Each row comes from the steps of one path. Every step used is in the known rows, and no mark comes twice. Write the path behind each row, first mark first.
(in the rows, 128 means zero)
Known rows:
pevuv, zavom, fubef: [105 164 159  86 155 126 138 162 125 178 135 132 159 153 145 150  90  87
 131 104 138 122 132 117  87 109 161 121 141 134 130 146 133]
mipa, kapap: [123 107 156 160 102 115 120 140 137  75 102 146 135 118 123 112 138 128
 108 134 143 117 148 115 146 142 134 130 126 106 144 110 132]
zazo, fikeg, pevuv, zavom, kapap: [129 142 153  74 119 117 161 146 129 212 124 113 160 142 126 177  66  54
 166 108 125 152 143  91 121 120 157 164 125 124 154 127 159]
fubef, gife, satubo, fikeg, pevuv, zavom: [115 174 109  52 129 100 139  87 102  67 117 124 118  93 171  46  62  91
 179 110  71  96 187  82 129 164 185 144 121 165 111 177 157]
pevuv, mipa, kapap, zavom, fubef, gife: [108 170 178 108  43 118 122 149 121  74 160 132 161 102 123  99 113 189
  74  86  78 126 142 104 128 147 193 117 103 107 104 137 143]
gife, fubef, zavom, pevuv, fikeg, zazo: [ 75 106 151  83 169 193 127 143 103 168 183 104 160 101 127  82 126 128
 139 149  59  94 202  80 142  87 112 149  61 168 146 132  85]
zazo, fikeg, pevuv: [127 133 130  79 147 126 149 115 131 155 120 109 136 117 129 149 104  81
 162 139  76 120 149 113 145 114 119 146 112 151 115 140 143]
fubef, gife, satubo, fikeg, pevuv: [123 167  88  82 131 118 122  81 103  38 133 119 104  69 165  51  81 107
 146 129  47  77 179  92 148 160 172 139 111 160  89 175 153]
fubef, gife: [122 136 133 120  91 122 138 105 130  96 119 125 117 124 134  86 110 145
 110 108 132 137 151 121 149 152 161 134 115 157 112 159 145]
fubef, zavom, kapap, mipa, pevuv: [129 132 206 121 107  85 148 177  96 149 179  87 177 147  91  64 110  99
 105  96  93 164 131 103 105 109 177 158  75  89 167 142 203]
gife, satubo, fikeg, pevuv, zavom, fubef: [107 195 113  46 193 122 126 144 101 114 147 128 145 101 175 112  60  48
 175 122  52  63 160  88  87 117 172 128 134 142 109 160 143]
kapap, mipa, pevuv, zavom: [105 136 206  79 149  75 153 156 106 125 128  90 169 149 126  65  91 110
 161 104 116 178 140 114  84 119 163 130  94  94 140 123 164]
gife, fubef, zavom, kapap: [125 141 164 139 116 147 109 144 136 199 142 114 159 128 110 104 137  91
  95 122  96 112 143  96 105  97 165 147 122 146 175 149 143]
zavom, kapap, mipa, pevuv, fikeg: [148 127 215 121 120 111 143 167  99 109 189  82 171 122 115  87  70 115
  81 109 111 179 139  95 107 122 177 158  75  78 126 112 166]
zavom, kapap, mipa, pevuv, fikeg, zazo: [123 110 201 105 125 132 152 166  87  80 222  86 163 112 112  87  85 123
 127 103 123 176 136  89 104 130 147 177  60  76 109  88 151]
fubef, zavom, kapap: [142 130 149 140  88 121 138 154 117 182 159 124 154 150 103 127 121  95
 107 102 126 139 131 108 129 120 156 158 125 124 176 149 171]
fikeg, zazo: [100 111 116 114 130 145 134 127 115  99 165 135 119 117 122 124 145 131
 176 121 141 127 129 120 124 137  97 144 113 128 112 105 116]
zavom, fubef, gife, satubo: [ 86 164 128  97 126 150 124 125 118  95 115 140 130  93 151  94  76 117
  86 113  94  82 156 118 112 139 204 116 109 178  75 166 166]
mipa, pevuv, fikeg: [129 108 174 103 140 125 137 146 108  71 136 107 157 120 120  75 101 150
 107 133  84 150 153 110 123 128 122 142  94 127 125 115 130]
satubo, gife: [132 130 144 109  96 150 146 131 137  89 137 111 138 104 110 110 143 142
 124 137 111 112 154 133 132 151 127 148 122 127 103 146 113]
zavom, pevuv: [108 122 117 121 144 151 128 156 118 168 141 124 137 127 135 151 108 135
 119 145 125 120 151 121 150 108 115 113  95 110 142 108 112]
zazo, fikeg, pevuv, zavom, kapap, mipa: [132 157 188  70 125  97 173 142 122 224 157  89 167 140 137 156  54  30
 165  99 115 169 145  91 109 116 188 164 102 103 138 137 179]
kapap, zavom, fubef, gife: [101 171 139  99  94 132 152 139 118 150 155 126 146 109 137  95 103 161
 112  81 105 109 133 118 131 153 194  99 132 136  78 166 150]
pevuv, fikeg: [143 124 147 119 128 137 134 120 119 116 146 119 138 120 135 121 103 135
 108 132 114 132 152 114 139 133 133 145 116 142 116 136 114]
gife, fubef, zavom, kapap, mipa: [125 152 197 133 125 124 121 142 128 205 172  89 164 126 117  85 128  75
  92 114  90 127 143  93  95  90 199 150 100 120 159 158 159]
fikeg, pevuv: [138 137 107 100 143 143 141 108 119 119 157 109 127 123 130 142 125 106
 152 121 100 107 133 105 133 111 125 137 131 140 143 131 129]
mipa, pevuv, zavom: [104 125 171  80 143  93 144 156 113 116 101 118 163 153 117  82 103 132
 160 111 120 163 139 113  96 125 131 128 117 116 157 112 147]
gife, satubo, fikeg: [126 148 103 113 150 111  99 128 111  83 109 141 112  79 157  79 102 112
 137 154  71  90 151 121 124 155 141 123 119 120  90 139 134]

Which path is each row?
[ 96 129 106 113 124 138 147 162 106 204 151 121 151 106 128 132 117 166
 145 123 112 116 139 117 159 132 130  86 112  92 131 101 112] => kapap, zavom, pevuv
[107 126 178  78 130 193 139 147 126 163 159  81 179  89 114  63 124 139
  83 166  28  79 229  95 146 104 138 148  73 167 140 171  82] => satubo, gife, fubef, zavom, pevuv, fikeg
[ 86 112 112  92 127 174 162 154  85 164 200 113 155  87 134 118 105 177
 167 122 108 119 157  97 163 146 108 118  86 102 106  85  85] => kapap, zavom, pevuv, fikeg, zazo
[119 127 188 107 150  92 139 148 109  95 147  88 154 126 116  67 113 131
 130 121  93 159 131 121 102 114 149 127  84  89 119 121 160] => kapap, mipa, pevuv
[114 157 110 108 115 106 111 102 111  48 103 138 104  75 165  39  87 132
 117 133  77  97 173 114 144 176 176 129 107 150  71 170 152] => fubef, gife, satubo, fikeg
[104  92 164  86 145 144 142 146  95  45 172 111 151 111 115  73 112 160
 153 126  98 146 152 102 121 133  90 160  77 126 107  91 117] => mipa, pevuv, fikeg, zazo
[121 127 181 100 111 106 143 185 113 140 124 118 174 154 106 115  86 110
 134  99 156 177 124 101  92 127 150 144 120  91 174  94 164] => mipa, pevuv, zavom, kapap
[118 110 133 105 130 157 142 120 106  87 181 124 131 111 132 118 116 141
 153 123 123 131 149 108 132 139 105 162  99 141 100 111 101] => pevuv, fikeg, zazo
[132 130 175  88  92 114 119 123 134  76 126 116 151 112 120 154 116 115
 129 145  48 136 157 101 141 111 118 162  85 117 142 109 136] => zazo, fikeg, pevuv, mipa, kapap
[125 119 134 111 142 163 137 148 109 159 159 116 147 116 145 142  82 139
  93 146 110 122 171 107 160 111 122 129  86 126 131 117 102] => zavom, pevuv, fikeg
[ 84  89 141 120 106 160 150 166  93 113 183 134 159  78 129 104 113 179
 144 128 123 108 179  84 180 161 111 123  87  85 118  67  91] => mipa, kapap, zavom, pevuv, fikeg, zazo
[105 163 131 107 133 135 139 163 116 184 161 126 156 110 128 134 117 137
 129 101 103 102 110 125 112 129 160  95 146 112  93 133 128] => kapap, zavom, fubef
[120 172 151  88  96 138 123 152 111 100 194 116 171 103 118 152 126 144
 121 101  42  94 127  87 114 106 157 122 122  91 138 108 124] => fikeg, pevuv, mipa, kapap, zavom, fubef
[139 137 149 109  90 133 114 119 125  43 162 114 142 117 117 147 137 137
 121 128  71 122 141  90 129 104 126 155 102 108 171 103 124] => fikeg, pevuv, mipa, kapap
[130 130 170 138  75 118 100 141 133  54 132 137 144 122 117 131 141 157
  95 133 103 145 136 110 123 123 126 144 100  98 154 102 122] => pevuv, mipa, kapap
[ 91 153 173  65 101 183 112 150 128 142 163  80 178 102 100  99 150 156
  90 161   4 103 194 107 116  76 125 147  59 145 161 153  86] => satubo, gife, fubef, zavom, pevuv, mipa
[100 171 169  29 133 122 170 126 129 172 118 112 156 138 149 128  51  62
 150  97  88 123 175  96 124 119 184 144 109 185  99 190 163] => zazo, fikeg, pevuv, zavom, fubef, gife
[ 90 129 187 115 107 151  85 160 128 129 134 115 174 114 112  96 148 146
  76 156  33 105 188  88 130  69 131 133  61 124 200 117 107] => gife, fubef, zavom, pevuv, mipa, kapap
[ 96 163 220  64 172  92 149 183 105 143 158  94 185 151 131  88  76  85
 137  97 105 153 136 111  62  98 183 120  95  99 120 138 164] => kapap, mipa, pevuv, zavom, fubef
[120 140 162  80  72 106 137 131 122 111 134 115 163  93 112 135 122 151
 151 125  27 133 143  97 147 136 132 137 101  95 130 104 133] => zazo, fikeg, pevuv, mipa, kapap, zavom
[115 162 146 108 115 140 132 134 129 116 145 129 134 123 141 110  95 120
  85 101 124 109 148 118 126 131 179 125 116 161  88 173 146] => zavom, fubef, gife
[128 158  82  88 165 124 115 107 102  66 142 122 112  74 161  93  99  91
 164 148  43  67 157  98 130 136 139 133 124 135 107 144 133] => gife, satubo, fikeg, pevuv
